Each row comes from the steps of one path. Every step used is in the known rows, and no mark comes twice. Write the path behind each row, first mark first.
Known rows
f/u/q: [ 0.88 -1.32 -0.11  1.83  2.53  1.00 -0.64  1.06 -0.64  0.98 -0.58 -0.93
 -1.45  1.75 -2.40 -1.36  1.25  0.49  0.83]
k/t/q/u/m: [-0.89 -1.50  2.10  1.45  1.27 -1.18  6.29 -1.06 -0.37  0.54  0.71  0.27
 -0.16 -0.21 -2.20  0.61  2.02  3.44 -1.63]
k/t/q/u/m/f: [-1.07 -1.50  0.26  1.09 -0.12 -0.38  6.59 -2.40 -0.40 -0.74 -1.12  0.80
  0.36 -0.23 -2.07  0.69  0.80  1.62 -0.38]
f/q/m/u: [ 0.26  0.35 -0.08  0.43 -0.18  1.26  1.32  0.61 -0.64 -0.80 -0.90  1.95
 -3.66 -0.97 -2.78 -0.46  1.54 -0.72 -0.79]
u/m/q: [-1.55 -0.31 -4.09  1.40  0.18 -0.38  2.44 -0.21 -0.31  0.53  0.51  1.85
  0.93  0.67 -3.23 -1.22  0.65  0.63 -0.50]
e/f/q: [ 0.11  1.13 -2.57  2.23  1.10 -0.14 -5.63 -2.57 -1.68 -0.18  3.03  1.53
 -1.79 -1.18 -2.02 -2.02  1.88 -0.23  1.81]
m/u/q/t/k: [ 0.65  1.05 -1.08  1.42 -0.01  1.57  2.44 -0.27  0.23  2.09 -4.00  0.40
  2.81  0.13 -2.06 -1.89 -1.26  2.08  1.29]
e/f/q/u: [ 1.03  1.30  0.04  1.79  2.37  0.91 -2.24 -2.46 -1.13  0.08  2.20  1.94
 -1.68 -1.20 -0.45 -1.35  2.08  0.38  0.78]
e/f/q/t: [ 0.05  1.07  0.17  1.98  0.28  0.49 -6.10 -3.49 -0.83  0.34  1.38  1.85
 -1.62 -1.40 -2.09 -0.98  0.54  0.65  1.47]
q/t/k: [ 0.96  0.84  0.49  1.90 -0.23 -0.60 -1.08 -3.62 -0.07  1.34 -1.57  1.29
  1.01 -1.15 -1.12 -2.85  0.99  3.15  1.58]
e/f/m: [-1.62  0.60 -3.05  1.71 -1.46 -0.90 -4.59 -1.85 -1.61 -0.80  2.64  0.67
 -2.32 -1.25 -1.56 -2.46  2.07 -0.90  0.86]
k/t: [-0.06 -1.19 -2.14  1.87 -1.50 -2.00 -0.42 -4.24 -0.82  0.07  1.43  0.81
 -2.45 -1.23 -2.98 -0.84  1.58  2.73  0.23]
t/k: [ 1.03  0.92 -2.19  2.17  0.63 -1.16 -0.82 -2.55 -0.91  0.86  0.11  1.00
  0.84 -0.96 -1.04 -3.87  2.19  2.36  1.87]
m/q: [ 0.08  1.22 -3.81  1.74 -0.45 -0.24 -0.73 -1.10 -0.78  0.43 -0.24  1.23
 -1.07 -0.04 -2.30 -2.23  1.37  1.59  1.21]
f/e: [ 0.59  0.42  0.13  2.59  0.06 -1.17 -0.96 -0.47 -0.60 -0.76  0.44  1.38
 -2.26  0.01 -3.10 -1.70  2.12  0.68  1.70]
e/f/u/q/m: [-1.47 -1.99  0.88  0.97  1.70  1.20 -0.02 -0.26 -1.16  0.01  0.35  0.50
 -1.53  0.85 -1.36 -0.12  0.50 -0.70 -1.43]
k/t/q/u/m/f/e: [-0.86  0.12  3.13  1.42  0.07 -0.41  7.48  0.43  0.09 -2.37 -1.45  1.48
 -0.62  0.63 -2.81  1.47  0.62  0.00  0.17]
q/m: [-0.89 -2.13 -0.13  1.32 -0.17 -1.02  0.78 -3.14 -0.96  0.11 -0.23  1.26
 -2.43 -1.21 -1.95 -1.31  2.47  1.85 -1.39]
u/m/f: [-1.30 -2.50 -5.12  1.64 -0.93 -0.68  1.32 -3.67 -0.66 -0.25 -0.08  1.97
  1.13 -0.14 -3.04 -1.47  0.31 -0.51  0.51]
m/u/q/t: [-0.02 -1.07 -1.72  1.62 -0.58  1.51  1.12 -0.79  0.00  2.08 -3.16  0.26
  0.59  0.27 -3.36 -0.53 -1.23  2.01  0.32]

Write each row's path
[-0.57 -1.52 -2.17  0.67 -2.09  0.19  2.96 -1.41 -0.82 -0.05 -0.98  2.05
 -2.17 -1.18 -2.58 -0.76  0.94  1.01 -1.67] | q/m/u
[-1.93  0.73 -4.56  1.17 -1.12  1.26 -1.11  1.60 -1.37 -0.06  0.17 -0.27
 -0.61  0.00 -2.40 -1.55 -0.20 -2.02  0.53] | e/f/m/u/q
[ 0.05  1.20 -1.11  1.50 -1.31  0.40 -1.17 -2.14  0.05  0.90 -1.86  1.57
 -0.96 -0.36 -2.32 -1.25  0.17  2.43  0.88] | m/q/t
[ 0.65 -0.09  2.40  1.76  0.69 -0.98  3.04 -1.82 -0.87  0.37 -0.10 -0.43
 -2.10 -0.97 -1.36 -0.36  2.74  4.34  0.06] | k/t/q/u
[ 0.33  1.95  1.70  0.40  0.28  1.53  3.63  1.93  1.01  0.21 -1.79  2.52
  1.65  1.72 -1.82 -0.91 -0.82 -0.07  0.22] | f/u/m/q/t/k
[ 0.62 -0.59 -2.10  1.75 -0.12  0.06 -4.18 -1.81 -1.62 -0.28  3.26  1.63
 -1.86 -0.05 -1.51 -1.67  1.02 -0.02  0.84] | e/f/u
[ 0.76 -1.28  0.66  1.33  0.26  2.37 -0.56 -1.23  0.12  0.26 -3.92  0.06
 -0.74  1.43 -2.24 -0.28 -1.18 -0.52  1.85] | m/f/u/q/t
[-1.32  4.97 -0.52  0.76 -2.00  0.74 -2.41 -0.17 -0.29 -0.74 -1.17  1.55
  0.23 -0.79 -0.29 -2.53  0.00 -0.80  1.86] | e/f/m/q/t/k
[ 0.03 -1.02 -4.46  1.80  0.18  0.89  1.46  0.33 -0.82  1.62 -1.49 -0.06
  0.51  0.41 -3.20 -1.56 -0.02  1.16  0.53] | m/u/q
[ 0.11 -2.37 -0.67  1.34  0.79 -0.22  1.34  0.25 -0.35  0.11  2.05  1.48
 -0.95  1.24 -3.02 -0.85  1.28 -0.10 -0.74] | f/u/m
[-1.18 -0.65  0.61  0.59 -2.41 -0.53  4.73 -0.04 -1.08 -0.73 -1.19  0.48
 -2.99 -1.20 -3.13  0.63  1.11  2.52 -1.43] | k/t/q/m/u
[-0.26 -0.22 -0.21  2.14 -0.41 -1.87 -0.20 -1.92 -1.40  0.18  0.79 -0.87
 -2.18 -0.94 -2.93 -1.12  2.49  3.85  1.06] | k/t/q
[-1.84 -2.42 -1.78  1.16  0.57  0.73  2.36 -2.81 -0.73 -0.16 -3.82  0.17
 -0.45  0.02 -1.92 -0.85  0.48 -0.27 -0.28] | u/q/m/f
[ 1.42 -0.89 -2.35  1.31 -1.19  0.83 -1.78 -1.86 -0.92 -1.18 -0.54  1.31
 -2.34  0.43 -1.90 -1.74  0.75 -1.04  2.13] | m/f/u
[-0.12 -0.17  1.77  1.12  1.75  0.08 -0.63 -1.24 -0.73 -0.61 -0.17  1.23
 -3.90 -0.98 -2.12 -0.90  3.05  0.18 -0.47] | f/q/m
[-0.47 -0.99  3.01  0.22 -1.53  0.29  3.08 -0.50 -0.97 -2.54 -1.98  0.24
 -4.36  0.00 -1.97  0.82  1.16 -0.02 -0.08] | k/t/q/m/f/u
[ 0.63  3.23 -0.43  1.35 -0.54  0.44  0.17 -1.47  0.26  0.90 -2.86  1.81
  1.21 -0.41 -1.12 -2.59  0.16  2.50  1.89] | m/q/t/k
[-0.33 -0.76  0.55  1.47  0.51  0.34  5.86 -0.94  0.37 -1.70 -1.29  3.11
  0.29  0.70 -2.27  0.05  0.46 -1.55  0.19] | q/u/m/f/e
[-1.28  0.37 -0.48  0.71 -1.06  1.56  0.06  0.04  0.07 -0.09  1.19  3.10
  0.52  1.25 -2.50  0.57 -1.80 -0.91 -0.78] | e/f/u/m/q/t
